What can hang from each mark:
q_513: q_72 q_642
q_72: q_513 q_766
q_766: q_72
q_625: q_867
q_642: q_57 q_417 q_513
q_57: q_642
q_417: q_642 q_867
q_867: q_417 q_625 q_766

Every row comes from one small tree of marks. Brackets hold a mark, then the marks that hang from it, in the order of their numbers. Every link used is in the known rows. Which tree was each row made from?
Known rows:
(q_867 (q_766 (q_72 (q_513 (q_642 q_417))))): [ 1.68  1.24  2.86  1.78  3.38  1.54  0.13  4.48 -4.03  1.34 -1.07  1.02
  1.96  0.99 -1.16  3.71  3.48 -4.78 -0.66 -4.00  0.89]
(q_417 (q_867 q_625)): [ 0.03  2.74 -0.09 -0.87  2.95 -1.42 -1.41  0.56  4.69 -0.61  1.43  2.62
 -2.02  0.43  2.86 -0.79 -2.57 -3.87  2.43 -2.85  0.49]
(q_72 (q_513 (q_642 q_417))): [ 1.32  1.19 -1.15  2.11  2.06  2.18 -0.24  2.38 -3.72  4.19 -0.10  1.54
  1.92 -1.24 -0.39  2.68  2.96 -2.08 -3.08 -4.24  2.61]
(q_867 q_766): [ 1.28 -0.70  3.38 -0.32  1.49 -1.23  0.26  1.67 -0.28 -0.34  0.04 -0.33
 -0.52  1.22  1.13 -0.68  0.49 -1.97  1.33 -1.07 -1.67]
(q_867 (q_417 q_642) q_625 q_766): [-0.14  0.83  0.71 -2.97  2.75 -3.06  1.26  3.13  2.15 -3.09  1.60  2.02
 -1.77  1.49  7.41 -1.44  1.90 -7.10  4.89 -3.64 -1.96]
(q_57 (q_642 q_417 q_513)): [-0.29  0.31  2.56  3.02  2.09 -1.31  3.13 -1.45 -1.54  1.93 -1.06  3.83
  1.54  0.67 -0.49  0.89  0.68 -1.72  1.55 -1.88 -2.00]
(q_625 (q_867 (q_417 (q_642 q_57 q_513)) (q_766 q_72))): [ 0.20 -0.02 -1.25 -1.26  3.76 -2.79  2.50  4.59 -0.83 -5.86  2.08  2.99
  0.23  0.60  5.50  0.97  4.03 -5.23  6.47 -3.73 -2.76]
(q_57 q_642): [ 0.74 -0.08  1.89  1.03  1.31 -0.66  1.84 -0.66 -0.82  0.57  0.72  2.74
  0.79  1.10 -0.98  0.94 -1.24 -0.80  0.78 -1.02 -0.23]
(q_625 q_867): [ 1.37  2.00 -1.38 -1.83  1.60 -2.09  0.34  1.61  0.82 -2.88  1.16  1.75
 -0.42 -1.49  1.43 -1.27  0.40 -1.38  1.52 -2.07 -0.95]
(q_642 q_57 (q_417 (q_867 q_766)) q_513): [-1.52 -1.31  2.08  4.59  2.77 -3.20  3.50  0.09 -0.01  2.55  0.62  1.27
  0.25  2.32  2.82 -0.27  1.82 -3.93  3.70 -1.70 -3.35]
(q_867 (q_417 q_642) q_625 (q_766 (q_72 q_513))): [ 0.48  2.56 -0.26 -1.56  3.74  0.07  0.31  5.16  0.45 -4.66  1.25  2.55
  0.10  1.32  5.66  2.66  4.08 -8.35  5.36 -5.53 -0.09]
(q_57 (q_642 q_417 (q_513 q_72))): [ 0.11  1.30  2.12  3.79  2.81 -0.98  2.61 -1.23 -1.19  1.20 -0.10  2.84
  3.30 -0.50 -0.58  1.30  1.08 -1.44  2.22 -2.86 -1.42]
(q_642 (q_513 q_72)): [-0.03  0.52 -0.38  2.96  1.79  0.05 -1.52 -0.59  0.72 -2.74  1.11  0.29
  2.91 -1.70  0.70  1.03  0.97  1.62  4.29 -1.71  0.26]
(q_72 (q_513 (q_642 q_57 q_417)) q_766): [ 3.01 -0.17 -1.30  5.96  0.44  4.71  0.81  2.95 -3.80  3.87  0.60 -0.12
  4.10  0.08 -0.58  2.83  4.77 -5.09 -0.87 -4.14  1.67]
(q_625 (q_867 q_417)): [-0.04  2.34 -3.51 -3.32  3.04 -3.44  1.23  2.43  2.15 -3.04  0.85  3.14
 -0.83 -1.17  4.00 -1.91  1.84 -2.56  1.93 -3.55 -1.49]
(q_513 (q_72 q_766) (q_642 q_57 (q_417 (q_867 q_625)))): [ 1.36  1.82 -0.19  5.61  2.99  0.93  0.82  3.07 -0.25  3.88  1.59  0.20
  4.80 -0.11  0.76  1.30  1.89 -7.08  0.14 -4.63  2.66]
(q_867 (q_417 (q_642 q_57 q_513)) q_625 (q_766 q_72)): [-1.61  0.49  0.45  0.65  3.19 -2.71  1.74  4.09  0.07 -5.47  1.43  2.47
  0.93  3.09  6.00  2.03  3.05 -7.97  7.93 -3.15 -0.80]
(q_642 q_57 (q_417 (q_867 q_625)) (q_513 (q_72 q_766))): [-0.47  2.00 -0.30  6.94  2.52 -0.74  1.91  0.00  2.65  0.32  1.45  0.39
  3.70  0.47  2.58  0.07  2.15 -6.06  5.81 -3.58 -1.39]
(q_642 (q_417 (q_867 q_766)) (q_513 q_72)): [-0.07  1.49  2.20  2.75  4.71 -1.31  0.86  0.38  1.75  1.18  0.07  1.69
  1.20 -1.02  2.71 -0.26  2.21 -3.13  3.48 -4.43 -3.31]
(q_72 (q_513 q_642)): [ 1.95  0.49 -1.63  1.70  1.90  2.47 -1.88  2.35 -3.10  1.90  1.33  1.58
  1.82 -0.90 -0.38  3.18  1.61 -0.64 -1.62 -4.10  3.87]
(q_867 q_417 q_625 (q_766 (q_72 q_513))): [ 0.29  4.42 -0.07 -0.89  4.84 -1.62 -0.74  4.89  1.69 -3.84 -0.29  2.62
  0.71  1.76  3.43  1.57  3.09 -8.00  3.96 -6.08  0.93]

Write each row's tree:
[ 0.42 -1.12 -0.96  7.21  0.18  0.77  0.28 -0.22 -0.11 -2.73  2.39 -1.44
  5.07  0.35  0.64  1.42  2.18 -0.63  6.32 -0.83  0.04] -> (q_642 q_57 (q_513 (q_72 q_766)))
[ 0.66  2.48 -0.65  2.56  2.23  3.58 -0.57  3.70 -4.42  1.59 -1.32  1.70
  3.14 -0.36 -2.71  5.63  3.55 -3.34 -2.33 -3.63  3.64] -> (q_766 (q_72 (q_513 (q_642 q_417))))
[-1.00 -1.44  0.59 -0.84  3.19 -0.11  1.41  3.62 -1.30 -4.00  0.23  2.47
  0.10  1.40  4.98  2.43  4.52 -4.39  5.47 -3.00 -2.84] -> (q_867 (q_417 (q_642 q_513)) (q_766 q_72))
[-2.54 -2.96 -3.27  0.53  0.56 -1.33  2.79  0.65 -0.55 -1.82  2.10  1.66
  0.05  0.83  5.70  0.85  3.21 -1.69  4.54 -0.77 -1.90] -> (q_867 (q_417 (q_642 q_57 q_513)))
[ 1.34  1.84  3.15  1.76  4.56  0.44  2.90  1.51 -1.00  2.78 -0.15  4.05
  0.68  1.45 -0.46  2.81  1.50 -5.45  0.41 -4.62 -1.70] -> (q_57 (q_642 (q_417 (q_867 (q_766 (q_72 q_513))))))
[ 0.78  1.15  3.62  3.05  5.19 -1.60  2.40 -0.21  0.65  1.42  0.66  3.97
  1.77  0.37  1.22  0.80  0.51 -3.30  3.49 -4.53 -2.83] -> (q_57 (q_642 (q_417 (q_867 q_766)) (q_513 q_72)))
[-0.83  0.10 -0.04  0.78  3.18 -3.89  1.67  2.80  1.78 -4.56  3.16  1.44
  0.77  1.69  7.88 -0.49  2.65 -6.54  8.19 -3.83 -1.49] -> (q_867 (q_417 (q_642 q_57 (q_513 q_72))) q_625 q_766)
[ 0.85  0.59  3.90  0.79  3.78 -1.74  3.83  0.27  0.16  3.71 -0.14  3.57
 -0.58  1.60  0.57 -0.06 -0.13 -4.55  0.08 -3.10 -2.97] -> (q_57 (q_642 (q_417 (q_867 q_766))))
[ 1.24  1.11  2.17  4.90  2.34  0.79  2.48 -0.87 -0.78  0.83 -0.24  2.59
  4.10 -0.41 -0.54  1.05  2.04 -2.67  3.11 -3.19 -2.21] -> (q_57 (q_642 q_417 (q_513 (q_72 q_766))))
[ 0.61  0.78 -0.86 -2.50  4.10 -2.13  1.58  4.49 -0.23 -6.08  1.33  3.75
 -0.35 -0.43  5.60  0.77  4.09 -4.91  6.00 -4.48 -3.03] -> (q_625 (q_867 (q_417 (q_642 q_513)) (q_766 q_72)))
[ 1.50  3.42  3.27  1.62  4.77 -0.48  2.38  1.77  0.04  1.85 -0.06  4.27
  0.58  1.56  0.05  2.39  0.69 -6.95  1.30 -5.39 -0.83] -> (q_57 (q_642 (q_417 (q_867 q_625 (q_766 (q_72 q_513))))))
[ 2.44  2.15  0.67  1.15  3.83 -1.49  1.56  5.42 -3.35 -1.08  0.81  1.90
  1.91  0.21  0.51  2.19  3.55 -5.81  0.94 -4.78  0.46] -> (q_625 (q_867 (q_766 (q_72 (q_513 (q_642 q_57 q_417))))))
[-0.25 -1.21  1.92  2.75  3.06 -2.16  2.59  2.86 -2.84  6.20  0.60  1.57
  0.54  2.08  0.98  0.90  0.83 -4.97 -2.35 -2.58  1.13] -> (q_513 (q_642 q_57 (q_417 (q_867 q_766))))
[ 0.49 -3.44  0.95  2.72  2.92 -0.18  1.36  1.27  0.67 -2.31  5.32  0.54
  0.20  0.63  6.02  1.85  1.22 -2.80  7.77 -2.44 -2.84] -> (q_417 (q_642 q_57 (q_513 q_72)) (q_867 q_766))
[ 1.01  3.50  3.65  0.22  2.66 -1.44 -1.07  3.39  0.64 -3.58 -0.65  0.78
  0.75  2.15  0.34  1.13 -0.15 -6.27  3.33 -2.34  1.17] -> (q_867 q_625 (q_766 q_72))
[ 0.83  0.27 -1.65  3.57  2.54  1.18  0.64  2.42 -3.03  4.91  1.70  1.54
  1.83  0.12  0.51  2.90  2.44 -3.13 -1.99 -4.38  2.60] -> (q_72 (q_513 (q_642 q_57 (q_417 q_867))))
[ 0.54 -3.35 -1.23  4.81 -1.27  2.64  1.51  0.10 -1.66 -3.08  3.63 -1.39
  3.38 -0.37  3.10  2.44  3.11 -1.03  6.63 -0.04 -1.38] -> (q_417 (q_642 q_57 (q_513 (q_72 q_766))))
[ 0.61 -0.33 -1.63 -1.00  3.86 -3.68  2.37  3.70  0.48 -5.23  3.61  1.97
  0.64 -0.70  6.96 -0.74  3.78 -4.08  6.84 -4.42 -3.23] -> (q_625 (q_867 (q_417 (q_642 q_57 (q_513 q_72))) q_766))
[ 0.95  1.02 -0.85 -3.60  3.74 -1.79  2.09  4.92 -0.24 -5.07  1.31  2.88
 -0.72 -0.27  5.07  0.56  4.01 -5.45  4.17 -4.13 -2.93] -> (q_625 (q_867 (q_417 q_642) (q_766 q_72)))
[-0.11 -0.96  1.80  2.26  3.03 -0.71  0.69  2.57  0.85 -4.17  3.81  2.48
 -0.38  2.46  5.41  2.98  0.16 -6.47  8.71 -2.52 -1.08] -> (q_417 (q_642 q_57 q_513) (q_867 q_625 (q_766 q_72)))
[-0.34  2.13 -0.48  3.99  3.76 -1.67  1.11  2.55 -0.66  4.39  1.81  0.73
  3.71 -0.07  0.87  1.34  0.75 -5.35 -1.12 -4.11  3.61] -> (q_513 q_72 (q_642 q_57 (q_417 (q_867 q_625))))
[-1.59  1.52 -2.59 -2.74  1.23 -1.69  1.11  1.52  2.47 -2.75  1.27  2.49
 -1.18  0.12  6.31 -0.66  1.45 -5.13  3.58 -2.56 -0.35] -> (q_867 (q_417 q_642) q_625)
[ 0.73  2.51 -0.70 -3.05  4.60 -3.21  1.21  4.89  0.80 -4.48  0.16  2.89
 -0.37  0.07  3.38 -0.36  3.02 -5.19  3.16 -4.52 -1.98] -> (q_625 (q_867 q_417 (q_766 q_72)))
[ 0.44 -0.61 -1.04  4.03  1.86 -0.65 -0.23  2.34 -2.91  1.87  2.61 -0.97
  4.81 -0.08 -0.69  2.56  0.71 -0.90 -0.74 -1.88  4.72] -> (q_513 q_72 (q_642 q_57))
[ 0.57  0.37  2.34  0.16  3.87  0.36 -0.90  2.42  1.92 -4.60  2.76  3.66
 -1.43  0.95  5.49  2.47 -0.08 -5.89  7.96 -3.68 -1.62] -> (q_417 (q_642 q_513) (q_867 q_625 (q_766 q_72)))
[ 1.19 -0.14  0.85  1.49  2.68  0.79  0.87  3.68  0.40 -2.63  4.38  1.26
 -0.65  2.22  4.78  3.65  1.11 -7.53  6.25 -3.43 -0.23] -> (q_417 (q_642 q_57) (q_867 q_625 (q_766 (q_72 q_513))))
[-1.00 -1.43 -1.04  2.01  1.43 -0.92  0.78  0.12  2.11 -2.78  4.51  2.52
 -1.00  1.17  5.96  1.36 -0.91 -3.88  7.61 -1.58 -0.78] -> (q_417 (q_642 q_57 q_513) (q_867 q_625))
[ 0.55  0.89 -1.47  3.50  1.63  2.97 -1.08  3.77 -4.57 -0.01  0.50  0.87
  3.66  0.90 -2.56  6.25  2.58 -2.36 -0.51 -2.75  4.80] -> (q_766 (q_72 (q_513 (q_642 q_57))))
